Each row comes from the steps of one path. Every step used is in the known rows, and no mark comes twice. Write the path behind each row, first mark first.
Known rows
pove -> kirinip -> befafop -> rusiri -> nelu: [-1.42 -0.68  0.93  2.59 -2.55 -2.20  1.51  4.89 -0.97 -4.90  0.10 -0.63
 -1.66 -1.76  1.88  2.05 -0.32 -2.88 -0.97  0.14  2.78  1.60  0.68 -2.31
 -2.54]
kirinip -> rusiri -> nelu -> pove: [-4.59 -1.02  0.96  0.90 -1.63 -1.91  0.56  5.13 -0.81 -5.67 -1.72 -1.06
 -1.41 -2.57  2.65  3.95  0.02 -2.72 -0.82 -0.23 -1.44  1.50  1.03 -3.30
 -1.62]
befafop -> dozo -> nelu -> pove: [-2.61  1.10  0.74  1.44 -1.74  0.75  0.51  3.34 -0.38 -2.30 -0.66 -4.45
 -0.73 -0.50  1.79  4.46  0.32 -3.98 -0.91 -0.19  0.08 -1.41 -1.68 -0.81
 -1.03]
rusiri -> nelu -> pove -> kirinip -> befafop -> dozo: [-0.30  0.88  1.22  4.14 -1.89 -2.26  0.95  4.11 -0.75 -2.06  0.67 -3.05
 -1.72 -1.64  2.65  3.66  0.29 -4.18 -2.74 -0.91  3.09 -1.09 -0.52  1.32
  0.03]
rusiri -> nelu -> pove -> dozo: [-1.84 -1.24  0.51  1.98 -1.89 -0.08 -0.05  4.78 -0.29 -3.78 -1.72 -2.68
 -1.16 -2.01  2.44  2.60  0.84 -2.81 -1.82 -0.28 -2.92  0.11  1.56 -1.19
  2.66]
nelu -> pove -> kirinip: [-1.53 -0.33  1.52  3.09 -1.56  1.58  1.02  2.00 -3.05 -3.86 -0.28 -2.89
 -1.91 -1.41  2.16  4.05  0.26 -3.13 -0.32 -0.96  2.33  0.24 -0.04  0.45
 -0.13]
seban -> befafop -> dozo -> nelu -> pove: [-2.49  1.96  0.35  2.09 -1.41  0.80  0.85  3.08 -0.50 -2.75 -0.44 -4.24
 -0.73 -0.81  1.49  3.82  0.14 -4.41 -1.01  0.21  1.66 -1.57 -2.46 -0.47
 -1.46]
dozo -> nelu -> pove: [-3.49  0.37  1.17  0.92 -1.98  1.83  0.51  1.78 -0.83 -4.13 -1.00 -4.18
 -1.10 -0.79  1.87  4.05  0.37 -3.23 -0.09 -0.02  0.04 -0.08 -1.71 -2.39
 -2.06]
nelu -> befafop: [-0.33 -2.78  1.25  4.53 -2.69  3.33  1.06  1.03 -0.13 -3.93 -0.87 -3.37
 -2.54 -1.53  2.39  3.15 -0.82 -1.61 -0.42 -0.08  2.66 -1.36  0.17 -3.90
 -1.30]
rusiri -> nelu -> pove: [-3.33 -0.07  1.01  1.89 -2.15 -0.39  0.21  4.08 -0.57 -5.59 -0.88 -2.35
 -1.33 -2.17  3.02  3.60  0.56 -3.05 -0.63 -0.43 -1.20  0.83  0.77 -2.16
 -1.06]
seban -> kirinip -> rusiri -> nelu -> dozo: [-3.01 -1.72 -0.82  1.82 -0.71 -2.39  0.98  4.93  0.97 -3.79 -2.21  0.43
 -1.39 -0.99  1.42  1.95 -0.53 -2.00 -1.01 -1.04  1.51  2.33  0.08 -1.84
  0.91]
seban -> rusiri: [ 1.57 -2.23 -0.20  5.13 -0.24  0.45  0.74  3.46 -0.19 -3.88 -1.88 -2.07
 -1.51 -1.34 -0.88  2.80 -1.17 -0.98  0.40  0.70  0.83 -0.20  1.88 -2.20
 -2.65]
seban -> pove -> dozo -> nelu -> befafop: [-1.98 -1.52 -0.02  2.39 -3.36  3.13  1.24  0.21 -0.40 -3.36 -1.07 -4.58
 -1.65  0.05  1.30  1.84 -0.26 -2.60 -0.44 -0.01  1.42  0.42 -1.93 -4.35
 -0.38]
kirinip -> nelu -> dozo: [ 0.16 -1.26  0.52  3.97 -0.60  1.38  0.10  3.46  1.14 -2.70 -0.55 -1.49
 -1.92 -1.27  1.99  2.83 -0.30 -0.94 -2.77 -1.71 -0.06  0.03 -0.92 -2.57
  2.01]
pove -> dozo -> nelu: [-1.96 -0.71  0.22  1.35 -1.76  2.02  0.55  1.66  0.04 -2.20 -1.49 -3.59
 -0.87  0.51  0.23  2.01 -0.32 -2.19 -0.55  0.31 -0.90 -0.38 -0.77 -2.48
  0.85]
dozo -> nelu -> pove -> kirinip -> rusiri: [-4.73 -1.42  1.15  0.49 -1.07 -0.26  1.66  2.97 -2.71 -3.91 -1.59 -1.23
 -1.67 -1.10  1.07  4.25 -0.75 -2.64 -0.19 -0.34  1.28  1.66 -0.58 -2.16
 -1.84]
rusiri -> nelu -> befafop: [-2.38 -2.22  0.84  4.03 -3.43  1.89  1.07  2.43  0.19 -5.57 -0.45 -2.25
 -2.22 -1.79  3.21  2.24 -0.57 -2.35 -0.25 -0.25  1.06  0.69  0.58 -4.47
 -1.35]
pove -> kirinip: [-0.15 -0.84  0.99  3.87 -1.28  1.61  1.14  1.17 -2.52 -3.09 -0.15 -2.04
 -1.97 -0.76  0.99  3.15 -0.66 -1.94 -0.04 -0.75  2.93 -0.11  0.68 -0.16
 -0.04]
rusiri -> nelu -> befafop -> pove -> kirinip -> dozo: [-0.75 -0.26 -0.90  4.13 -2.19  1.52  0.93  3.31 -0.94 -2.33  0.68 -2.79
 -1.66 -1.52  2.19  3.36 -0.53 -3.58 -2.38 -1.56 -0.54  1.31 -1.64 -1.36
  0.18]
kirinip -> dozo -> nelu: [-1.92 -0.22 -0.56  1.98 -1.21  1.86  0.55  2.28  0.91 -1.29 -0.60 -2.92
 -0.67  0.52  0.22  3.07 -1.19 -2.53 -0.93 -0.07 -0.64  0.01 -2.20 -2.71
 -1.16]
seban -> kirinip -> nelu: [-3.51  0.22  1.16  3.55 -2.07  0.60  0.84  0.09  0.09 -3.53 -0.83 -1.89
 -2.23 -0.32  0.60  3.26 -0.07 -0.28 -2.49 -0.67  3.36  0.88  0.39 -2.32
 -0.97]
befafop -> rusiri -> nelu: [-1.40 -0.98  0.09  2.01 -2.15 -1.72  0.95  5.96 -0.15 -4.68 -0.74 -0.36
 -1.02 -1.44  1.29  2.45 -0.75 -2.17 -0.27  0.49  0.26  0.73  1.83 -3.38
 -2.12]
kirinip -> pove -> dozo -> nelu -> befafop: [-2.03 -1.56  0.80  2.79 -3.60  3.70  0.79  1.26 -0.34 -2.74 -0.89 -4.65
 -1.85 -0.84  2.33  2.59  0.03 -2.89 -1.36 -0.15 -0.21  0.81 -2.53 -3.53
 -0.44]

Which path is each row?
[-2.67  1.87  0.63  2.98 -1.52  1.44  1.61  2.16 -2.63 -2.98  0.35 -3.49
 -1.19 -0.51  1.49  3.42  0.13 -4.75 -0.51 -0.51  3.60 -0.06 -2.47  1.56
 -0.52]
seban -> befafop -> dozo -> nelu -> pove -> kirinip
[ 0.84  0.52  1.48  4.49 -1.39 -1.32  0.95  3.28 -1.00 -1.02  0.41 -3.79
 -1.92 -1.53  2.15  4.22  0.14 -3.78 -2.90 -0.80  4.13 -2.40 -0.80  1.58
  0.03]
nelu -> pove -> kirinip -> befafop -> dozo
[-2.01 -1.15  0.43  1.52 -0.72 -0.99  1.35  2.73 -2.90 -3.40 -1.48 -1.43
 -2.05 -1.68  0.50  4.29 -1.14 -1.63 -1.13 -0.74  1.01  0.56  0.31 -2.72
 -1.61]
befafop -> pove -> kirinip -> rusiri
[-1.14 -0.90 -0.80  4.34 -0.84  0.25  0.85  5.50 -0.83 -2.75  0.00 -1.50
 -1.05 -1.65  1.32  3.46 -0.36 -3.83 -1.50 -0.97 -0.87  2.26 -0.29  0.46
 -0.05]
seban -> rusiri -> nelu -> pove -> kirinip -> dozo
[-1.00  0.16  0.14  2.16 -2.70 -3.10  1.51  4.29 -1.47 -4.96  0.18 -0.95
 -1.45 -1.37  1.28  1.78 -0.27 -2.86 -0.99 -0.07  3.27  2.38  0.04 -2.95
 -3.01]
seban -> pove -> kirinip -> befafop -> rusiri -> nelu
[-1.62 -1.97 -0.23  2.07 -2.49  0.20  0.57  3.75 -0.52 -3.62 -1.93 -3.25
 -1.88 -2.22  2.03  2.58  0.00 -2.20 -2.60 -0.53 -2.75  0.03  0.50 -4.08
  1.47]
kirinip -> rusiri -> nelu -> befafop -> pove -> dozo
[ 0.22 -0.73 -1.05  3.20 -0.71 -0.97  1.01  6.50  0.89 -3.91 -0.94 -0.09
 -1.01 -1.68  1.64  1.23 -0.64 -3.01 -1.02 -0.31  1.74  0.67 -0.70 -1.74
  0.30]
seban -> befafop -> rusiri -> nelu -> dozo
[-1.47  0.10  0.07  3.09 -3.45  1.47  0.61  1.92 -0.63 -5.36 -0.29 -4.30
 -2.10 -2.19  2.84  3.21  0.02 -2.61 -1.33 -0.73 -0.69  0.14 -0.71 -4.70
 -2.11]
rusiri -> nelu -> befafop -> pove
[-5.15 -2.72  0.52  2.83 -3.22 -0.06  1.82  2.40  0.04 -5.60 -1.64 -1.01
 -2.35 -1.47  2.26  2.46 -0.74 -2.03 -0.34 -0.02  3.06  2.06  0.68 -4.28
 -2.07]
seban -> kirinip -> rusiri -> nelu -> befafop
[-0.45 -0.91  0.19  4.71 -2.60 -0.06  0.93  4.66  0.78 -2.36  0.03 -2.81
 -1.57 -1.25  2.53  3.16 -0.67 -3.30 -1.63 -0.46  1.32 -1.91  0.73 -1.50
  0.44]
rusiri -> nelu -> befafop -> dozo
[-2.09  1.25 -0.77  1.94 -1.50  2.21  0.94  1.67 -0.88 -1.45  0.20 -3.76
 -0.81  0.44  0.43  3.36 -0.70 -3.44 -1.19 -0.85 -0.43  1.01 -3.23 -1.53
 -1.09]
befafop -> pove -> kirinip -> dozo -> nelu
[-0.40  1.61  0.66  2.81 -2.09 -1.04  0.69 -0.94 -0.70 -3.34 -1.10 -4.91
 -2.36 -1.41  0.92  3.46  0.44 -1.79 -2.61 -0.43  4.25 -0.73 -1.67 -2.08
 -3.21]
seban -> kirinip -> befafop -> pove
[-3.59  0.48 -0.93  1.77 -1.48  1.22  1.03  0.92  0.94 -1.12 -1.13 -2.89
 -0.72  1.31 -0.44  2.82 -0.74 -2.56 -0.87  0.05  2.20  0.91 -2.40 -1.22
 -1.60]
seban -> kirinip -> dozo -> nelu
[-3.07  0.93  0.00  1.06 -2.48  0.85  0.45  1.17 -0.49 -1.38 -1.64 -3.97
 -0.91  0.50  0.22  2.42  0.46 -2.60 -1.60 -0.01 -0.31  1.84 -2.42 -0.87
 -0.20]
seban -> kirinip -> pove -> dozo -> nelu
[ 1.21 -0.90  0.52  3.03 -1.58  0.20 -0.54  3.67 -0.77 -0.85 -1.77 -3.34
 -1.49 -1.87  1.34  3.03  0.22 -1.61 -3.13 -0.52 -2.70  0.03  0.03 -0.82
  1.92]
kirinip -> pove -> dozo
[ 0.17  0.53 -0.21  3.06 -1.52  0.08  1.20  0.32 -3.28 -3.18 -0.14 -2.54
 -1.67 -0.20  0.12  2.67 -0.52 -1.93 -0.06 -1.04  3.74  1.14 -0.23 -1.15
 -0.75]
seban -> pove -> kirinip
[-0.14 -1.73  0.87  2.34 -1.36  1.11 -0.09  3.64 -0.62 -2.39 -2.11 -3.58
 -1.42 -1.74  1.85  3.26  0.62 -2.24 -1.99 -0.20 -1.59 -1.49  1.19 -0.81
  2.69]
nelu -> pove -> dozo
[-2.92  0.32  0.29  1.26 -1.54  1.78  0.36  3.00  0.06 -2.56 -0.72 -3.87
 -0.78 -0.76  1.79  4.25  0.08 -3.59 -1.19 -0.27 -1.07  0.15 -2.37 -1.83
 -1.30]
kirinip -> dozo -> nelu -> pove
[ 1.02 -0.03 -1.40  3.71 -0.73  0.16  0.80  2.54 -1.34 -0.65  0.15 -2.09
 -1.18 -0.35  0.07  3.11 -1.09 -2.46 -1.91 -1.25  1.55  0.85 -0.98 -0.62
  0.41]
seban -> pove -> kirinip -> dozo
[ 0.05 -1.02  1.01  5.50 -2.34  1.42  0.86  3.34  0.72 -1.57  0.41 -3.31
 -2.12 -1.28  2.32  4.06 -0.68 -2.26 -3.18 -0.86  1.73 -2.66  0.00 -2.29
  0.63]
kirinip -> nelu -> befafop -> dozo
[-2.60 -1.73  0.25  3.65 -2.98  4.37  1.62  0.98 -0.27 -2.64  0.24 -3.66
 -1.82 -0.16  1.98  2.89 -0.88 -3.38 -0.57 -0.53  2.05  0.74 -2.80 -2.80
 -1.09]
pove -> kirinip -> dozo -> nelu -> befafop
[ 0.24 -1.62 -0.70  3.87 -2.48  1.11  0.46  3.84 -0.30 -4.08 -1.62 -4.04
 -1.69 -2.04  1.43  2.04  0.27 -2.52 -2.00 -0.26 -2.63  0.26  0.65 -3.04
  0.96]
seban -> rusiri -> nelu -> befafop -> pove -> dozo
[-2.02 -2.02 -0.45  2.23 -0.57 -1.51  0.99  5.78 -0.15 -3.90 -1.28  0.60
 -1.47 -1.40  2.07  2.07 -0.78 -2.43 -0.89 -1.48  0.20  2.47 -0.06 -1.71
  1.63]
pove -> kirinip -> rusiri -> nelu -> dozo
[-0.43 -1.60  0.71  3.41 -3.24  1.50  2.04  3.05 -1.86 -3.76  0.35 -2.07
 -2.24 -1.34  1.31  3.24 -0.59 -2.00 -1.63 -0.30  4.18  0.90 -0.65 -4.36
 -2.54]
seban -> pove -> kirinip -> nelu -> befafop -> rusiri
[-1.23 -0.98  0.84  2.47 -2.40 -2.44  1.10  5.09  0.13 -4.77 -0.52 -0.77
 -1.52 -1.97  1.79  2.08 -0.47 -2.40 -1.15  0.53  1.96  0.85  0.95 -3.45
 -3.01]
kirinip -> befafop -> rusiri -> nelu
